What can hang from each mark:
zirov: dalo
goko: dadip kipul
leso: dadip zirov
gutav: punob
zivedez: dadip kipul
punob: dalo nesimiz
dalo: dadip kipul zirov
dadip: dalo gutav zivedez
kipul: zivedez

Every row comes from one small tree of marks. The marks that hang from a mark follow it in brackets, in alphabetical order. Every link used is in the known rows. Which tree was each row made from?
Known rows:
zirov{dalo{dadip{zivedez{kipul}}}}: [-2.582 -2.360  1.301 -3.547  0.624  2.799  1.479 -0.266 -1.157 -1.292
  0.045 -2.197 -1.142  2.168 -0.235 -0.960 -0.319  2.505  0.420 -3.122
 -0.877  0.619  0.256]
gutav{punob}: [ 0.651 -3.224 -1.562 -0.948  2.707  2.630  1.992  1.530 -0.077 -1.684
 -0.521 -0.934  0.087  2.047  0.394  0.526  0.840  1.610  3.019 -2.271
 -2.688 -0.865 -0.128]
goko{dadip{dalo{zirov} gutav zivedez} kipul}: [-3.300 -4.130  1.359 -3.823  1.005  2.661  1.509  0.024  0.615  0.008
  1.051 -4.073 -0.208  0.713  0.023  0.641 -0.974  1.977  0.715 -4.957
 -0.041  1.857 -1.288]
goko{dadip{gutav} kipul}: [-0.269 -3.806 -1.150 -3.026  1.157  2.720  2.180  1.733  0.884 -1.326
  0.094 -3.116 -0.577  0.095  0.312  0.412 -1.146  1.385  1.886 -3.472
 -0.856  0.745 -0.794]
goko{kipul}: [ 1.019 -3.604 -1.441 -1.307  2.225  2.867  2.914  1.599  0.895 -1.605
 -0.396 -1.432 -0.984  0.809  0.397  0.070 -0.268  1.736  1.866 -2.759
 -1.387 -0.161  0.147]
dadip{dalo{zirov} zivedez}: [-2.221 -3.235  1.204 -2.124  1.643  1.927  1.201 -0.614 -0.294 -0.327
  0.042 -2.289 -0.288  1.811  0.563  0.234  0.724  2.427  1.325 -4.544
 -0.894  0.177 -0.371]
leso{dadip zirov{dalo{kipul}}}: [-0.708 -2.637 -0.467 -2.005  1.656  2.346  1.829  1.626 -0.995 -1.324
  1.174 -0.293 -2.150  2.069  1.031  0.073  0.944  3.775  2.117 -4.635
 -2.259  0.034  1.351]
dalo{dadip{gutav} kipul{zivedez} zirov}: [-2.707 -5.711  1.573 -2.120  1.477  2.129  0.608 -1.414  0.199 -2.341
  2.602 -2.685 -1.655  1.651  1.015  1.202  0.703  2.595  1.862 -5.018
 -1.815 -1.442 -0.760]
punob{dalo{dadip{zivedez}} nesimiz}: [-1.782 -3.874 -0.914 -4.154  1.992  1.128  1.116 -0.199 -1.468 -1.554
  0.144  0.480 -0.305  0.979  1.794 -1.320  1.980  2.451  2.101 -3.566
 -1.737 -0.432  1.124]
punob{nesimiz}: [ 0.726 -3.624 -1.897 -2.278  2.377  1.959  1.494  0.745 -0.303 -1.860
 -0.415  0.276 -0.459  1.037  2.197 -0.506  1.234  1.568  2.443 -3.359
 -1.856 -1.293  0.248]
zivedez{dadip kipul}: [-0.434 -2.669 -1.139 -2.376  1.684  2.002  1.817  0.531 -0.413 -2.037
  0.439 -1.740 -1.338  2.209  0.808 -1.771 -0.517  1.707  2.135 -3.161
 -2.130 -0.374  0.312]
kipul{zivedez{dadip{dalo{zirov} gutav{punob}}}}: [-2.544 -5.153  0.832 -3.141  0.314  1.984  0.811 -0.690 -0.250 -1.493
  2.090 -1.971 -0.396  2.800  0.871  0.743  0.381  1.307  2.858 -4.628
 -2.737 -0.227 -1.591]
kipul{zivedez}: [ 1.051 -4.524 -1.502 -1.963  1.250  1.978  1.697  1.203  0.408 -2.243
 -0.303 -1.176 -1.288  1.206  0.952  0.276  0.644  1.104  3.109 -4.012
 -1.793 -1.590 -0.266]
gutav{punob{dalo{dadip{zivedez} kipul zirov}}}: [-3.189 -4.131  0.228 -1.909  3.589  2.685  1.420 -0.817 -0.913 -1.363
  2.170 -1.145  0.417  2.919  0.492  0.313  1.226  3.662  2.247 -3.465
 -2.471 -0.451  0.202]
leso{zirov{dalo}}: [-0.478 -2.692 -1.074 -2.835  0.877  2.354  1.608  1.231 -0.632 -1.104
 -0.403 -0.138 -0.534  2.031  1.224  0.361  0.407  2.881  2.433 -3.707
 -1.781 -0.735  0.419]
zirov{dalo{kipul{zivedez{dadip{gutav{punob{nesimiz}}}}}}}: [-0.818 -5.038 -0.246 -4.195  0.476  3.521  1.319  0.543 -0.234 -1.436
  2.068 -0.212 -0.597  2.644  1.874  0.325  0.390  1.908  2.812 -3.981
 -2.481  0.262 -1.631]
kipul{zivedez{dadip{dalo{zirov} gutav}}}: [-2.358 -4.980  1.139 -3.609 -0.383  1.387  0.712 -1.047 -0.139 -1.484
  1.918 -2.377 -1.060  2.090  1.168  0.263  0.255  1.575  2.424 -5.414
 -1.810 -0.202 -1.253]
gutav{punob{dalo}}: [ 0.791 -2.983 -2.852 -2.449  2.335  2.665  1.777  1.532 -0.465 -1.790
  0.084  0.169  0.548  2.506  0.434  0.473  1.030  1.924  3.522 -2.079
 -2.758 -0.792 -0.059]
zivedez{dadip{dalo gutav} kipul}: [-2.272 -2.530  0.831 -4.197  0.024  2.096  1.310 -0.161 -0.457 -0.936
  0.732 -3.176 -1.705  1.887  0.029 -0.888 -0.229  1.572  1.073 -3.426
 -1.668  1.353 -0.570]
dadip{dalo{zirov} gutav{punob} zivedez}: [-3.408 -3.447  2.209 -2.605  1.428  2.384  0.879 -0.335 -0.161  0.025
  0.307 -3.005 -0.065  2.656 -0.118  1.389  0.991  1.976  1.335 -3.520
 -1.510  0.769 -1.585]
goko{dadip{dalo{zirov} gutav} kipul{zivedez}}: [-1.976 -5.680  0.028 -4.124  0.232  2.939  1.427  0.066  0.881 -1.424
  2.064 -3.171 -0.616  0.628  0.572  1.126 -1.214  1.326  1.486 -5.830
 -0.720  0.435 -1.743]
zivedez{dadip{dalo{zirov} gutav} kipul}: [-3.295 -2.963  1.489 -3.837  0.382  2.190  0.595 -1.413 -0.640 -1.367
  2.140 -2.901 -1.224  3.021  0.525 -0.748 -0.430  1.998  0.982 -4.257
 -1.733  0.548 -0.823]
kipul{zivedez{dadip{dalo{zirov} gutav{punob{nesimiz}}}}}: [-2.589 -5.661  0.270 -4.119  0.853  2.020  0.564 -1.059 -0.561 -1.637
  2.582 -0.282 -0.264  2.677  2.351  0.126  1.126  1.060  2.599 -5.117
 -2.831 -0.469 -1.612]

Which tree is each row?
[-2.730 -2.951  0.864 -2.474  2.136  1.913  1.563 -0.134 -0.730 -1.567
 -0.201 -2.742 -1.587  1.529 -0.005 -1.299  0.390  2.077  0.795 -3.133
 -1.385  0.035  0.641]
dalo{dadip{zivedez{kipul}}}
[-0.839 -5.767 -2.392 -3.326  3.065  2.814  1.123 -0.504 -0.723 -2.675
  3.794  1.705  0.235  3.292  2.977 -0.483  1.016  2.385  3.818 -4.947
 -3.251 -1.714 -0.659]
gutav{punob{dalo{kipul{zivedez{dadip}} zirov} nesimiz}}
[-3.910 -3.849  2.635 -2.221  1.362  0.990  0.410 -1.355 -0.599 -1.206
  0.612 -3.024 -0.921  1.743  0.525  0.410  0.869  2.406  1.382 -3.865
 -1.149 -0.428 -0.091]
dalo{dadip{gutav zivedez} zirov}
[-2.819 -4.155  0.513 -3.486  1.466  2.003  0.724 -1.019 -0.852 -1.069
  2.080 -0.489  0.275  2.745  2.131 -0.111  1.051  1.710  2.115 -4.110
 -2.801  0.100 -1.106]
zivedez{dadip{dalo{zirov} gutav{punob{nesimiz}}}}
[-1.519 -4.944  0.010 -2.691  0.575  1.505  1.410 -0.894 -0.327 -1.841
  1.881 -1.321 -0.654  2.076  1.543 -0.356  0.189  1.952  2.787 -5.701
 -2.213 -0.830 -0.424]
kipul{zivedez{dadip{dalo{zirov}}}}
[-2.429 -3.621 -1.303 -4.894  1.983  2.633  0.235 -0.667 -1.439 -2.319
  3.136  0.708 -0.050  4.358  1.954 -1.219  0.390  1.469  2.313 -3.108
 -2.856 -0.635 -0.988]
zivedez{dadip{gutav{punob{dalo{zirov} nesimiz}}} kipul}
[-3.405 -3.627  2.744 -2.592  1.629  2.562  0.887 -0.969  0.444  0.400
  1.097 -3.841 -1.020  1.981 -0.029  1.169  0.809  3.078  0.815 -4.558
 -0.565  1.208 -1.208]
dadip{dalo{kipul zirov} gutav zivedez}
[-0.786 -3.140  0.371 -2.148  1.279  3.235  2.062  0.030 -0.609 -1.446
  1.057 -1.496 -0.561  1.554  0.460  0.614  0.187  3.674  1.627 -3.498
 -1.665  0.041  0.385]
zirov{dalo{dadip kipul}}
[-1.565 -3.905 -0.933 -4.896  1.071  1.229  0.508 -0.367 -1.332 -2.012
  0.902  0.236 -0.483  1.023  1.735 -0.413  1.916  2.079  2.183 -3.069
 -2.077 -0.658  0.403]
punob{dalo{dadip{gutav}} nesimiz}
[-2.919 -4.204  1.638 -1.554  2.209  2.156  0.703 -1.435 -0.114 -1.857
  2.298 -2.795 -1.011  1.866  0.758  1.058  0.631  3.145  1.474 -4.091
 -1.828 -0.798 -0.207]
dalo{dadip{gutav} kipul zirov}
[-1.390 -3.184 -1.949 -5.300  1.591  2.652  0.800  0.400 -1.264 -1.944
  1.788  0.323 -0.415  3.212  1.498 -1.493  0.680  1.179  2.444 -2.424
 -2.930  0.037 -0.763]
zivedez{dadip{gutav{punob{dalo nesimiz}}} kipul}
[-4.054 -3.044  2.276 -3.420  1.693  3.209  0.662 -0.646 -0.261 -0.319
  0.965 -3.542 -0.619  3.477 -0.653  0.448  0.323  1.613  0.364 -3.297
 -1.420  0.995 -1.746]
dadip{dalo{zirov} gutav{punob} zivedez{kipul}}
[-4.659 -3.405  2.780 -2.979  1.584  1.700  0.193 -1.524 -0.731 -1.575
  1.315 -3.499 -1.577  2.517  0.111 -0.373  0.096  2.122  0.266 -3.657
 -1.047 -0.235 -0.370]
dalo{dadip{gutav zivedez{kipul}} zirov}
[-3.709 -3.768  1.467 -3.633  0.978  1.021  0.150 -1.184 -1.162 -1.271
  1.213 -1.983 -0.418  2.197  0.463  0.186  1.147  2.742  1.841 -3.590
 -1.287 -0.407 -0.009]
punob{dalo{dadip{gutav zivedez} zirov}}
[-1.812 -4.531 -1.300 -3.088  3.266  2.329  0.766 -1.571 -1.195 -2.435
  3.260  1.065  0.037  2.091  2.490 -0.383  1.598  3.624  1.989 -4.457
 -2.296 -1.600  0.638]
punob{dalo{dadip kipul zirov} nesimiz}
[-2.374 -2.624  0.505 -3.726  0.719  2.728  1.481  0.198 -0.528 -0.937
  0.862 -2.798 -0.937  2.737 -0.253 -0.515 -0.007  1.439  1.497 -2.814
 -2.591  1.407 -1.033]
zivedez{dadip{dalo gutav{punob}} kipul}
[-1.725 -5.254  0.950 -2.424  1.051  2.043  1.260 -0.143  0.401 -1.914
  1.291 -2.935 -2.093  0.665  0.450  0.875  0.966  2.337  2.052 -4.216
 -1.765 -0.619 -0.410]
dalo{dadip{gutav} kipul{zivedez}}
[-0.054 -5.632 -2.311 -3.575  2.717  2.825  0.730 -0.433 -0.261 -2.530
  2.960  1.368 -0.410  2.311  2.653  0.139  1.262  2.421  2.836 -5.321
 -1.850 -2.123 -0.579]
punob{dalo{kipul{zivedez} zirov} nesimiz}
[-0.606 -4.751  0.091 -2.642  0.502  3.198  1.929  0.007 -0.220 -2.031
  1.544 -1.365 -1.116  1.467  0.646  0.700  0.230  3.061  2.040 -4.454
 -1.696 -0.571 -0.119]
zirov{dalo{dadip kipul{zivedez}}}
[-4.521 -3.715  1.074 -5.478  1.688  1.697 -0.342 -1.886 -1.694 -1.817
  2.312 -0.616 -0.971  2.675  1.406 -1.240  1.110  2.243  0.507 -3.823
 -1.224 -0.569 -0.216]
punob{dalo{dadip{gutav zivedez{kipul}} zirov} nesimiz}
[-0.224 -3.990 -2.153 -2.938  3.235  2.862  0.937 -0.648 -0.509 -1.926
  2.635  1.247  0.066  2.519  2.393 -0.015  1.228  3.061  2.337 -4.287
 -1.809 -1.515 -0.105]
punob{dalo{kipul zirov} nesimiz}
[-3.755 -2.927  1.684 -2.956  1.546  0.974  1.177  1.415 -1.083  0.027
 -0.428 -2.350 -2.115  1.683  0.018  0.188  2.299  2.198  1.757 -3.957
 -2.614  1.507  0.448]
leso{dadip{dalo gutav{punob} zivedez} zirov}
[-1.534 -5.030 -0.292 -3.988  0.771  2.063  0.963 -0.167 -0.191 -2.074
  1.887 -1.845 -1.641  1.135  0.375  0.650  1.328  2.613  2.551 -4.050
 -1.891 -0.591 -0.344]
punob{dalo{dadip{gutav} kipul{zivedez}}}
[-3.211 -4.578 -0.330 -2.790  4.139  2.637  0.996 -1.148 -1.315 -1.546
  2.739  0.508  0.510  2.794  1.894 -0.287  1.837  3.385  2.022 -3.833
 -2.557 -0.690  0.210]
gutav{punob{dalo{dadip{zivedez} kipul zirov} nesimiz}}
[-1.791 -4.820  0.951 -3.124  0.354  3.688  1.391  0.324 -0.136 -1.567
  1.736 -2.028 -0.834  2.250 -0.022  1.746  0.418  2.577  2.074 -3.453
 -2.212  0.126 -1.280]
zirov{dalo{dadip{gutav{punob}} kipul{zivedez}}}
